Each row comes from the steps of one walk. Every step used is in the known rows, and no mark comes twice. Write the walk behind each row, first mark first.
Known rows:
q/w/e/y/f/b: [-1.61 -0.51  0.59 -1.47  1.80  0.48  0.49  0.17  3.14  2.36  2.32  0.27
  2.05  1.49 -2.58 -2.07 -0.21  0.71 -3.44 -1.61  0.60 -0.35]
e/y/f: [ 1.08  0.85  0.17 -0.93  2.07  0.02 -2.09 -1.52  1.50 -0.23  1.28  1.53
 -0.08 -0.32 -1.56  0.46 -1.91 -0.02 -0.36 -0.63 -0.96  0.15]
w/e/k/u/r/f/y: [-1.00 -3.99 -1.00  1.14 -1.60 -0.59  1.00  2.63 -0.33  1.28 -1.13 -1.57
 -1.03  1.45  1.77 -0.27  2.77  3.55 -1.17 -0.84  2.88  0.76]
w/e: [-1.26 -0.45 -0.14  1.20  1.56  1.00  1.48  1.07  0.62 -0.35  1.17 -1.18
  0.56  1.76 -1.32 -0.52  1.69  1.79  0.14 -2.00 -1.11  0.99]
w/e/y: [-2.02 -0.39 -0.61  1.64  2.12  2.72  0.24  0.24  1.34 -0.72 -1.10  0.62
  2.24  2.03 -0.51 -0.21  1.61  0.80 -1.47 -1.23  1.09  1.25]
u/k: [ 0.08  1.37  1.16  1.45  1.31 -4.24  1.66  2.21  0.10 -1.68  0.13 -0.18
  0.10 -0.74  0.79 -1.77 -0.23 -1.79  3.22  0.16 -1.34  0.55]
w/e/y/f: [ 0.24 -0.37  0.39 -0.10  2.08  1.85 -2.27 -1.00  1.40  0.01  1.48  0.41
  2.00  1.84 -2.37  0.55  0.57  0.85 -0.70 -2.55 -1.35  0.68]
w/e/k: [-0.29 -0.08  1.20  1.88  1.44  1.56  3.02 -0.09 -1.10  1.39 -1.86 -2.80
  0.56  1.83 -2.95  0.24  3.07  0.89 -1.80 -1.02 -0.67  2.67]
b/f/y/e/k/u/r: [-1.03 -0.01 -0.42 -2.35 -2.55  0.55 -2.25  0.37 -1.20  1.73  1.19 -1.75
 -1.76  0.02  2.78  2.41  0.01  0.70 -1.95  0.00  1.51  1.88]
q/w/e/k: [-0.18 -0.85  1.47  1.54  2.32  1.64  4.67  0.61 -1.16  1.95 -0.33 -4.04
  1.19  0.75 -4.09 -1.47  2.14  1.34 -3.36 -0.13  0.19  2.56]
b/f/y/e: [ 0.36  0.05  0.20 -2.42 -1.76  0.98 -2.81 -2.08  3.26 -0.80  1.76  2.17
 -2.93 -1.15  0.39  1.14 -4.23 -0.13 -1.55 -0.80  0.15 -0.81]
f/y/e/k: [ 0.77  0.86  0.82 -0.62  1.24  2.09  0.42 -1.99  0.55  1.08 -2.01 -0.94
 -1.89 -0.22 -2.83  0.34 -1.11 -0.43 -1.70  0.51  0.78  1.08]
b/f/y/e/w: [ 1.04 -2.19 -0.03 -0.70 -2.60  1.46 -2.87 -2.07  1.20  0.06 -0.83  3.04
 -4.16 -2.28  1.15  0.15 -2.46 -0.22 -1.04 -0.19  0.29 -0.63]
w/e/k/u/r/f/b: [-2.09 -1.83 -1.04  0.18 -2.85 -0.67  2.92  1.80 -0.89  3.42 -1.43 -1.66
 -0.02  2.17  1.54 -0.74  4.78  1.56 -2.77 -0.29  1.74 -0.85]
k/u: [-1.57  0.84  0.41 -0.11 -0.73 -0.95  0.44  3.48 -1.93 -0.63  3.52 -0.56
 -0.31  0.88  1.61 -0.07 -1.60  2.68  1.42 -0.14 -1.81  0.82]
b/f: [ 0.24  0.67  0.58 -1.06 -2.12 -1.68 -0.27 -1.06  2.08 -0.69  1.64  1.80
 -2.66 -1.67  1.48  1.07 -2.66  0.48 -1.17 -0.04 -0.93  0.68]
f/y: [-1.38 -0.42 -0.19 -0.09  1.64 -1.90  0.73  1.32  3.20 -0.96  0.65  1.37
 -2.77 -0.73  0.84 -1.03 -3.23  2.57  0.97 -0.22  1.74  1.18]
y/f: [ 1.89  0.81  0.37 -1.46  1.41 -1.80 -0.99 -1.18  0.89  0.10  3.24  0.09
 -1.60 -0.96 -1.84  0.48 -1.78  0.81  1.11 -1.21 -2.87 -0.39]
q/w/e/y/f: [ 0.34 -1.15  0.40 -0.27  2.92  1.79 -0.89 -0.49  1.26  0.71  2.83 -0.62
  2.57  0.73 -3.48 -0.96 -0.11  1.19 -2.26 -1.81 -0.65  0.41]
u/k/e/w: [ 1.69 -0.72  0.61  3.57  0.23 -0.27  0.53  1.32 -2.84 -1.35 -1.94  1.35
  0.94 -1.62  1.96 -1.19  1.50 -2.67  5.18  1.16 -1.35 -0.92]
r/u/k: [-0.10  0.27 -0.08  0.68 -1.47 -6.16  2.17  0.42 -0.25 -3.26 -2.12  0.45
 -0.14 -1.18  0.36 -2.06 -0.59 -1.57  2.35  1.03 -1.86 -0.49]
q/w/e/k/u/r: [-2.01 -0.69 -0.18  0.18  1.01  0.69  2.95  3.38 -3.70  2.72  2.24 -5.56
  1.79  1.24  0.27  0.00  3.80  2.29 -2.11 -0.38  1.01  2.69]
b/f/y/e/k/u: [-0.38  0.25  2.14 -1.69 -3.54  1.36 -1.71  0.48 -1.47  0.81  1.62 -0.41
 -1.01  1.04  0.33  1.75 -2.58  1.00 -1.99 -0.14 -0.69  1.73]

Write each row's walk:
[ 1.72  2.06  0.54 -0.43  1.04  2.70  1.36 -2.94 -1.36  1.24 -1.80 -1.70
 -1.20 -0.40 -3.50  0.97  0.51 -1.79 -2.02  1.11 -1.12  0.36]
y/e/k
[-0.18  1.08  0.26 -0.98 -1.17 -2.50 -1.02 -1.28  1.76 -0.89 -1.30  2.96
  3.07  0.66  0.01 -1.16 -0.77 -2.98  1.55  0.33 -0.88 -2.27]
r/u/k/e/y/f/b
[ 0.96  1.79  0.82  2.10  1.46 -0.77  0.79  1.65 -1.17 -2.23  0.65  0.25
  2.90 -0.45  1.11 -0.52  0.34 -2.64  5.48  0.57 -1.52 -1.07]
u/k/e
[-0.90 -0.98  0.70 -1.15 -1.48 -2.58 -0.91  0.26  4.30 -1.16  1.42  2.61
 -3.59 -1.29  2.19  0.18 -4.50  2.27 -0.76 -0.57  1.38  1.62]
b/f/y
[-1.33  0.59 -0.96 -1.47  0.00  0.94 -0.79  1.28 -2.21  1.86  0.66 -2.87
 -0.95  0.59  1.56  1.45  1.04  0.99 -0.65  0.15  1.92  1.53]
f/y/e/k/u/r
[-0.84 -0.59 -2.68 -0.90 -1.26 -2.99  2.64 -0.50  2.53  1.96 -1.34  1.28
 -2.90 -1.54  2.65 -1.37  1.83  0.40 -1.65  1.16  2.66 -3.18]
u/r/f/b
[-1.81  0.28  0.56 -1.16  1.13  0.41 -0.95 -0.51  3.30  1.67  0.94  1.39
  1.58  2.52 -1.32 -0.62  0.41  0.29 -2.00 -2.54  0.12  0.02]
w/e/y/f/b
[ 2.10  1.44  1.09  0.59  2.06  0.35 -2.90 -0.52 -0.01 -1.59  0.91  1.72
  3.74  0.11 -0.49  0.56 -0.41 -2.88  3.58 -0.36 -1.53 -0.91]
u/k/e/y/f
[ 1.10  0.48  1.47 -1.49 -1.46  1.59 -0.65 -2.78  1.30  0.95 -1.35  0.18
 -2.60 -0.87 -1.51  1.39 -2.09 -0.71 -3.09  0.36  0.55  1.35]
b/f/y/e/k
[-0.11  0.55 -0.71 -1.42  1.14  1.62 -1.39 -1.15  2.31 -0.69  1.06  1.05
 -2.30 -0.57 -0.87  0.06 -2.96  0.23  0.17 -0.57  0.50 -1.13]
f/y/e
[ 1.49 -1.57 -0.42  2.99 -2.00 -1.61  0.78 -0.05 -3.07 -2.61 -3.58  1.75
  0.86 -1.92  1.48 -1.57  1.23 -2.33  4.56  1.77 -1.71 -1.64]
r/u/k/e/w
[ 0.60 -1.48  0.75 -0.26 -2.65  1.51 -0.15  0.55 -2.27  0.75 -0.38 -0.55
 -1.01  0.94 -0.82  0.24 -0.80  1.38 -1.40  0.97 -0.28 -1.00]
r/f/y/e/k/u
[ 0.81  0.96 -0.26  1.40 -0.88 -2.29  1.18  0.14 -1.27 -3.52 -1.43  0.85
  2.67 -0.86  0.85 -0.72 -0.01 -2.63  4.80  1.51 -1.93 -2.16]
r/u/k/e
[-2.21  0.97 -1.79 -0.85  0.25 -1.56  0.29  3.05 -1.92  0.51  2.99 -1.84
 -0.76  0.01  3.67  0.75  1.07  2.06  1.25 -0.03  0.50  1.00]
k/u/r
[ 1.82 -1.00 -1.47 -0.46 -0.16  1.39  0.50 -2.92  0.24  1.75 -3.42 -1.02
 -2.84 -1.51 -1.16  0.66  1.53 -0.63 -2.45  1.45  2.72 -1.23]
u/r/f/y/e/k
[-0.15  0.88 -0.85  1.92 -0.02 -0.28 -0.09 -0.55 -0.37 -3.61 -3.41  2.47
  3.89 -0.24  1.10 -0.82  0.12 -3.14  2.83  2.17  0.32 -1.51]
r/u/k/e/y
[ 1.61 -0.85 -1.73 -0.34 -2.53  1.23  0.27 -0.92 -3.35  1.83 -0.80 -1.79
 -1.44 -0.69  0.85  1.06  3.18 -0.13 -1.70  1.75  0.48 -2.55]
y/e/k/u/r/f
[-0.57  1.86 -1.12 -1.28 -0.09  1.60 -0.01  0.49 -4.02  2.08  0.96 -3.53
 -0.32  0.44  1.01  1.90  2.39 -0.18 -0.84  0.81  0.13  0.96]
y/e/k/u/r
[ 0.02  1.69  0.43  2.60  2.17  1.29 -0.52  0.75 -0.32 -2.40 -1.82  1.99
  4.16  0.07  1.35 -0.46  0.40 -3.27  3.42  1.47  0.65 -0.64]
u/k/e/y
[ 1.90  0.56  0.12  0.17  0.00 -1.03 -2.44 -1.94 -0.32 -2.65 -0.72  1.97
  3.46 -0.19 -0.82  0.21 -0.77 -2.85  2.95  0.49 -2.12 -1.96]
r/u/k/e/y/f
[ 1.95  1.34  0.09 -0.21  2.16  2.74 -3.03 -1.98  0.35 -0.62  1.50  1.91
  2.32 -0.12 -1.20  1.49 -1.10 -0.91  1.77 -0.17 -1.08 -1.33]
k/e/y/f
[-0.45 -2.88 -1.13  0.37 -1.73 -2.11  0.97  1.79 -0.26  1.09 -1.46 -0.59
 -2.71 -0.58  2.62 -0.28  0.70  2.92 -0.78  1.01  3.35  0.36]
e/k/u/r/f/y
